Each row comes from the steps of one walk. Every step used is in the known rows, and no mark comes twice. Write the walk behind each row, first mark first.
Known rows
befeg-seguz-rifur-todub: [-28.1   5.7 -16.0 -45.7  48.4  -1.4 -34.8  13.8  30.0   5.0 -18.1  -3.2
  13.5 -26.9  -8.6  -2.9  38.3  -6.9  -8.1   0.1 -34.9   5.7   3.8  -6.5
  -9.6  34.3 -11.7]
befeg-seguz-sivif-todub-rifur-letes-dizoz: [ -5.2 -18.4 -21.4  -4.1  20.0  14.9 -46.2  11.3  34.3   7.7  -6.2   9.9
 -19.8 -19.7  -6.8  12.8   3.5   6.3   6.1  25.6 -34.6   7.4 -19.0  -4.8
 -16.6  39.2   6.7]
rovob-sivif-todub-rifur-reme-motus-seguz: [ -5.7   3.4 -30.7   7.5  -7.4  20.2 -24.4  12.4  15.7   1.6   8.1  -8.1
   5.0  -3.4  -8.6  10.1 -19.7   6.4  -7.7 -18.0 -16.1  13.6  -8.1 -18.4
 -36.2  42.4 -31.5]
rovob-sivif-todub-rifur-letes-dizoz: [ -2.4 -26.5  -0.3   1.8 -27.6  22.7 -19.5  24.3   3.0   0.5   4.3   0.9
 -23.1  -9.1 -15.2  13.3 -11.2  12.6  13.0   0.5 -39.2   1.5 -24.5  -3.1
 -30.2  41.8   2.9]
rovob-sivif-seguz-rifur-mapil: [ 14.8 -13.9 -17.2 -14.5  20.3   8.3 -22.1  15.4   5.5  12.0 -21.1   3.7
 -18.8 -27.6 -17.0  10.3  -4.9   9.3  16.3 -19.5 -10.9  13.3   1.7  -3.0
 -29.0  23.9   0.8]
reme-motus-seguz: [-27.5  22.1 -56.2  -9.3  28.3  -1.3 -37.9  -3.3  42.9  -7.9  -6.7   5.8
   0.6  -9.8  -9.4  11.9   3.8  -7.7 -21.6  -4.3 -13.8   7.3   9.1 -16.0
 -46.1  50.7 -36.1]
letes-dizoz-seguz-sivif-todub-rifur-mapil: [ 14.2 -24.7 -13.7   1.6   6.3  13.4 -20.5   5.0  17.2  -1.5 -12.6  29.3
 -28.4 -16.6 -10.6  59.3  -7.6   4.8   3.5  -3.4 -34.5  13.6 -14.9   4.2
  -3.6  35.0   8.6]
todub-rifur-reme: [-17.2  36.9 -12.6 -35.6 -23.4   7.9 -12.2   0.8  43.4   9.6   3.5  -5.7
  12.8 -33.1 -23.0   1.9   8.7   7.6 -32.3  -8.0 -44.8  10.8 -23.8  -4.0
 -15.3  44.7  -7.1]
reme-motus-seguz-sivif-todub-rifur-mogan: [ -9.8  11.1 -40.1  10.0  25.0   0.7 -57.9   1.1  39.8   1.0  -9.2  -2.0
 -17.2   0.0   4.8  37.6 -20.7 -12.5  -8.0  -2.3   4.9   2.9   1.6 -13.9
 -24.5  32.7 -33.0]
rovob-sivif-todub-rifur-mogan: [-13.5  -8.8  -0.4   2.3 -17.4  19.5 -25.9  17.0   7.9   4.9   0.3 -10.4
 -22.8  -1.1  -2.9  21.0  -7.6   2.5  11.8  -9.0 -16.6   3.4 -15.8  -4.7
 -27.0  28.4  -3.4]
motus-seguz-rifur-letes-dizoz: [  4.2  -3.7  -5.6  -9.2  38.7 -13.4 -22.6   6.7  34.6   7.3 -10.4 -11.6
 -11.6 -42.4 -15.7   3.4  -4.7  -7.3  -0.2   8.3 -32.0  -0.8  -6.6  11.7
  -9.4  42.6 -20.7]
letes-dizoz: [-28.7 -16.4 -16.2 -22.5   3.6  -5.7  -1.1  14.4  41.2  -2.2  -9.2  18.5
 -28.6 -22.4  -9.8  24.4  26.1  12.8  -4.7   2.5 -48.2  -0.4 -12.1   1.6
 -27.1  51.1  -8.1]
todub-rifur-letes: [-10.4  35.9 -10.4 -28.4 -24.6  14.0 -38.9  -1.6  30.4   3.0   1.5  -6.7
   5.5 -30.0 -29.7  -5.7  -2.7  -3.3 -20.3   9.1 -41.3   3.0 -24.3  -1.9
 -25.7  43.7   8.6]
rovob-sivif-seguz-rifur: [ -2.0 -14.7 -18.5 -12.6  29.2   4.1 -16.8  23.6   4.0   0.8  -8.2   0.3
 -12.7 -23.7 -10.9   2.2  -6.2  12.7  10.5 -12.5 -11.2   1.0   9.1   2.5
 -35.2  21.2  -8.5]
dizoz-seguz-sivif-todub-rifur-mogan: [ -2.3   5.2 -11.1   2.9  29.2   9.8 -34.2   0.9   9.7   0.1  -8.0   7.2
 -15.3 -13.5  -0.3  52.1 -20.2  -7.5 -11.8   2.0 -12.8  10.9 -11.5  11.2
  -3.2  13.3   6.0]
mapil-rifur-reme-motus-seguz-sivif-todub: [-20.5   8.1 -22.6  -6.8  32.7   6.9 -32.1   2.2  38.7   0.0   3.9   2.0
  20.4 -14.9   5.3  29.1 -20.8  13.4 -45.2  -3.3 -24.6  19.7  -7.8 -12.5
 -25.8  46.1 -43.6]
befeg-mapil-rifur-letes-dizoz-seguz: [ -5.2  17.4   2.6  -6.5  -1.7  12.0   6.4 -21.1  16.6   0.0  10.4  47.3
 -12.2 -35.9 -13.9  17.1   8.2 -12.7 -15.8  20.3 -48.7   6.5 -18.7   8.5
 -42.8  46.3  27.1]
reme-motus: [-36.2  15.5 -47.5 -31.0  15.9   4.2 -36.7   6.9  32.7 -11.0 -13.0  16.5
  -4.6  -1.0 -15.0  17.4  23.1   1.6 -34.1  -0.4 -28.3   3.5   3.1 -17.8
 -51.1  48.0 -24.7]
mapil-rifur-reme-motus: [-34.5  34.4 -15.3 -40.0   1.8   6.4 -16.9  -3.1  32.3  -5.7   4.8  11.9
  17.9 -20.5 -11.7  12.4   8.9   9.5 -55.1  -4.4 -46.8   9.4  -4.7 -10.3
 -43.2  55.3 -22.6]
dizoz-seguz-sivif-todub-rifur: [ -6.5  -3.3 -23.6   0.8  28.9  18.2 -36.8   6.6  12.1  -9.8  -1.7  13.2
   4.7 -10.0  -5.5  40.6 -18.8   3.1 -20.2   3.1 -19.0  14.1 -10.0   4.6
 -10.9  20.9  -7.3]
seguz-sivif-todub: [-27.5 -33.9 -26.0  -6.9  39.8   7.8 -40.8  24.7  39.5   6.4 -19.3   3.3
  -5.8  -6.2   3.8  38.1  -1.4  20.7 -21.3   6.4 -21.4  19.8 -24.1 -10.5
 -12.4  28.7 -29.0]
letes-dizoz-seguz-sivif-todub: [-11.9 -37.7 -19.1   2.0  39.5   2.8  -8.6  16.6  16.6  -6.6 -11.1  29.1
 -29.0 -15.1   0.6  58.3  -1.8  13.8  -6.5   4.9 -36.2   9.3 -11.7   9.6
 -11.2  29.8  -4.3]
motus-seguz-sivif: [-13.2   1.7 -36.1   4.7  43.9  -6.6 -32.6   5.9  63.6   8.4 -17.3  -2.9
  -1.5 -34.7   6.8  18.6 -27.2  -0.6  -6.3  -3.3  -7.4  16.2  -9.1  -5.9
 -18.1  42.7 -35.7]
letes-dizoz-seguz-rifur: [ -6.4 -14.4  -5.3 -21.1  37.9  -7.8   0.7  10.2   9.5 -14.0  -7.6  21.5
 -20.4 -26.1 -15.4  31.0  17.9  -1.9  -8.5   2.6 -43.7  -8.1   8.5  20.6
 -16.7  33.2  -5.3]

Which walk is each row?
[ -5.7   8.3  -8.0 -18.3  13.0   1.7  -4.7  -1.1   7.4   0.3  -9.7  19.5
 -24.3 -40.5 -24.1  26.2   0.7  -1.6 -12.7  11.6 -54.9   7.0 -21.2  16.5
 -23.1  41.1  25.6] : rifur-letes-dizoz-seguz
[-17.2  18.5 -36.4  -7.7   1.3  14.2 -34.4  -0.4  29.3   3.3  10.9 -10.4
  15.6  -2.0 -15.6  18.1   3.8   8.1 -31.8  -4.4 -25.5  16.5 -12.8 -15.0
 -16.3  38.3 -30.3] : sivif-todub-rifur-reme-motus-seguz
[  0.5  12.3 -41.9 -18.4  38.3  -3.8 -49.4  -3.8  37.2   0.8 -23.5   0.8
  -1.0 -12.8 -18.6  15.5   8.7 -16.2 -16.1  -9.8 -10.5   8.7  13.5 -14.1
 -30.4  46.0 -39.9] : reme-motus-seguz-rifur-mapil
[  0.3  -8.8 -25.6  -6.8  15.6   5.9  -9.8   9.6  13.5  -6.5  -4.1  32.6
 -19.6 -11.7  -9.0  54.5  -6.0   8.4 -24.4  -3.8 -40.0   5.3  -8.0   1.8
 -17.2  35.6  -9.3] : letes-dizoz-seguz-sivif-todub-rifur-reme-motus
[-11.7 -10.5   0.9 -32.2  33.4 -10.2   4.3  16.5   6.8  -8.7 -14.7  20.9
 -11.5 -30.5 -10.7  40.0  18.2  -4.1  -7.1 -11.8 -49.7  -3.4   3.1  14.8
  -0.1  32.3  -1.3] : letes-dizoz-seguz-rifur-todub
[-16.3 -17.6 -14.2  -0.2 -17.6  26.4 -28.5  22.3  10.6  -5.7   7.1  -4.5
  -3.0   2.0  -8.8   9.6  -5.5  12.4   2.7  -7.9 -23.4   7.1 -14.1 -10.5
 -34.0  36.3 -15.4] : rovob-sivif-todub-rifur
[  3.2  -3.2  -9.8 -12.2  27.2  -1.5 -12.1   7.0  18.1   4.6 -20.9  25.0
 -28.8 -44.6 -14.5  34.9 -17.8  -0.5 -11.0  10.7 -45.6   8.6 -23.9  14.4
 -18.7  38.4  16.7] : rifur-letes-dizoz-seguz-sivif
[ -4.2   0.9 -26.6   7.8  24.0   5.2 -31.7   7.7  52.9  17.1  -2.3 -15.0
  11.1 -27.4   1.0  24.9 -28.4  10.6 -17.1  -5.7 -14.7  24.7 -23.9  -6.8
   2.7  34.5 -35.0] : motus-seguz-sivif-todub-rifur-reme
[-13.1   2.1 -53.0   8.8  25.5   8.1 -59.7   6.9  41.6  -8.8  -3.2   3.8
   3.8   3.9  -0.4  26.3 -18.8  -2.0 -17.4  -1.0  -1.2   6.1   3.8 -20.2
 -32.1  40.9 -45.8] : reme-motus-seguz-sivif-todub-rifur
[-17.8 -18.2 -22.3  -5.4  12.3  14.9 -48.7  19.7  39.3   1.0  -6.5   0.8
   0.5  -3.4  -2.2  29.7  -9.0  15.1 -17.5   5.3 -19.6  10.9 -20.8 -10.5
 -11.0  30.0 -25.5] : seguz-sivif-todub-rifur
[ -0.4 -23.7  -9.1  -3.1  33.1   6.5 -18.9  12.6   6.7   5.2 -15.7  19.6
 -27.1 -27.9 -11.9  47.3 -12.9   9.4 -12.3  15.7 -45.1  14.2 -29.5  12.5
  -9.7  29.7  13.4] : rifur-letes-dizoz-seguz-sivif-todub
[-18.1   3.4 -17.4 -40.8  38.8  -7.6 -24.1  17.9  12.9   6.6 -13.9  -1.0
   6.6 -29.6 -12.6  19.4  17.4  13.8  -9.8 -13.7 -24.9   7.7   0.9   0.7
   0.1  14.1  -2.9] : sivif-seguz-rifur-todub
[ -6.3  14.4 -14.2 -20.1  46.7 -13.3 -14.0   3.7  46.3  16.1  -9.2 -22.0
  15.4 -43.0 -12.1   1.4   0.3  -1.5 -24.3  -8.1 -26.4  12.8  -6.5   4.7
  -2.7  37.2 -39.0] : motus-seguz-rifur-reme
[ -3.6 -13.9   7.2 -34.2  25.2  -9.0 -21.1  18.9  22.0   5.3 -18.2  -1.3
 -19.4 -34.2 -24.0   8.8  16.8   2.2 -12.4  13.4 -50.7  -7.6 -14.6  12.2
 -14.4  39.2  -7.7] : seguz-rifur-letes-dizoz
[-21.0  17.1 -37.0 -27.0  41.4 -10.3 -41.4  10.8  32.5  -5.8 -17.8  -2.6
  14.0 -13.7  -7.0  16.4   7.9 -14.0 -21.5 -16.4 -16.9   1.4  14.7 -15.0
 -22.1  41.4 -45.7] : reme-motus-seguz-rifur-todub
[ -9.9  15.8 -33.9 -39.4  42.7  -8.0 -21.2   8.8  14.5   7.5 -10.4   3.7
   0.8 -24.4 -21.9  14.3  19.8  16.1 -35.2  -7.3 -24.7   8.3   6.4  -1.6
 -22.7  19.0 -14.3] : sivif-seguz-rifur-reme-motus
[-15.6  11.6 -42.8 -16.9  47.2  -8.0 -44.6   3.7  35.2 -10.0 -10.7  -1.7
   4.3  -8.7 -11.4   7.3   6.9 -13.0 -22.5  -2.6 -11.2  -3.2  20.7 -10.2
 -38.2  42.2 -49.5] : reme-motus-seguz-rifur
[ -9.0  -4.1 -18.3 -15.2 -18.4  26.3 -45.9   1.3  25.3   6.8  -4.0  -4.5
   2.7   0.6 -23.1  27.4  18.8  11.3 -13.7  -2.3 -30.7  21.5 -24.3 -13.3
  -7.7  36.3  -3.4] : sivif-todub-rifur-mapil
[-21.7  34.7 -44.5 -22.7  22.8  -5.1 -14.6  -3.6  46.2  11.1  -9.6  -0.3
   6.6 -27.6 -12.8  13.9   3.4   2.0 -39.0 -12.5 -29.7  20.8  -8.7 -13.3
 -30.1  49.7 -31.6] : rifur-reme-motus-seguz
[ -2.7  38.5 -39.0 -14.3   2.0   0.5 -31.9  -0.2  55.4   6.7  -4.8   1.4
   9.2 -29.0  -9.9  12.4 -23.0  -3.7 -28.3 -13.0 -19.6  10.0  -8.0 -14.6
 -25.5  48.5 -34.6] : todub-rifur-reme-motus-seguz-sivif
[-15.1  -2.6 -32.3 -16.9  10.9  11.6 -43.2  18.5  37.5   6.3 -10.4   5.8
   3.4  -2.9  -6.6  35.5  -5.9  14.9 -38.2  -2.9 -24.5  15.2 -21.0 -18.3
 -17.3  34.0 -33.1] : seguz-sivif-todub-rifur-reme-motus
[ -3.7 -28.2  -8.3  -4.1   2.2  10.4 -39.7  22.1  32.0   6.7  -9.1   6.0
 -19.8 -15.2  -8.2  34.1 -14.3  15.3  -7.0  13.6 -35.6   5.9 -32.5  -2.7
  -8.0  35.8  -7.6] : seguz-sivif-todub-rifur-letes-dizoz
[ -3.8  -3.2  -7.0  -5.3  -7.1  20.3 -25.8   1.5  -4.6  -7.0  10.7   6.9
  -8.7 -12.4 -25.4  29.0   2.9   5.5 -13.6  14.5 -47.5   5.6 -22.4  10.3
 -10.0  30.7  18.3] : sivif-todub-rifur-letes-dizoz-seguz
[ -7.4  13.4  -6.0  -9.2  48.6 -18.5 -28.4  -0.3  40.5  11.4 -15.1 -23.5
 -13.0 -33.3  -2.4  12.9  -0.7 -17.4  -0.9  -1.8  -8.3  -0.1   4.9  11.0
  -5.4  28.4 -27.2] : motus-seguz-rifur-mogan
[ 11.3 -15.3  -4.1 -22.6  29.8  -3.3  -4.2   1.9  11.2  -2.1 -20.6  23.6
 -26.4 -29.3 -21.1  38.5  19.1  -5.7  -1.5  -4.8 -43.9   3.6   1.2  15.1
 -10.7  36.9   4.5] : letes-dizoz-seguz-rifur-mapil
[ 11.5  15.1  -5.9 -10.8  -7.6   7.3 -22.9   1.6  21.6  -2.2  -5.1  19.4
 -18.5 -40.0 -19.8  23.6 -25.8  -6.5  -6.4   8.3 -42.0  -2.1 -19.0  13.2
 -18.9  40.9  17.1] : todub-rifur-letes-dizoz-seguz-sivif
[ -1.2  24.3 -18.1 -27.5 -31.9  17.2 -38.1  -7.6  41.8   6.9  -9.7   2.9
  -0.7 -22.2 -27.0  13.3  10.8  -3.3  -8.7  -9.5 -32.6  14.0 -17.7 -11.6
 -20.5  49.4   3.0] : todub-rifur-mapil
[ -3.4 -24.7 -15.3   3.4  14.6   8.6 -14.3  12.0  16.5 -11.8   0.4  27.7
 -22.9 -13.5  -4.0  50.7  -8.5   7.7  -3.4   3.6 -33.8   1.2  -8.4   9.6
 -10.5  32.0  -2.3] : letes-dizoz-seguz-sivif-todub-rifur
[ -2.2   3.4 -29.2 -14.9  37.1 -11.3 -36.0   5.9  28.4  -4.6 -13.1   3.4
 -15.1 -21.5 -18.1  10.5   1.8 -11.8 -12.3   6.4 -27.7  -9.0   9.0  -2.5
 -34.3  48.5 -31.1] : reme-motus-seguz-rifur-letes-dizoz
[  4.6   3.4 -51.9   6.5  15.3  13.0 -65.2  -1.5  43.4   1.9 -15.8   5.4
  -3.0  -0.2  -7.0  35.1 -18.1  -5.3 -11.6  -9.1  -0.9  18.6  -3.0 -25.9
 -24.6  43.8 -36.3] : reme-motus-seguz-sivif-todub-rifur-mapil
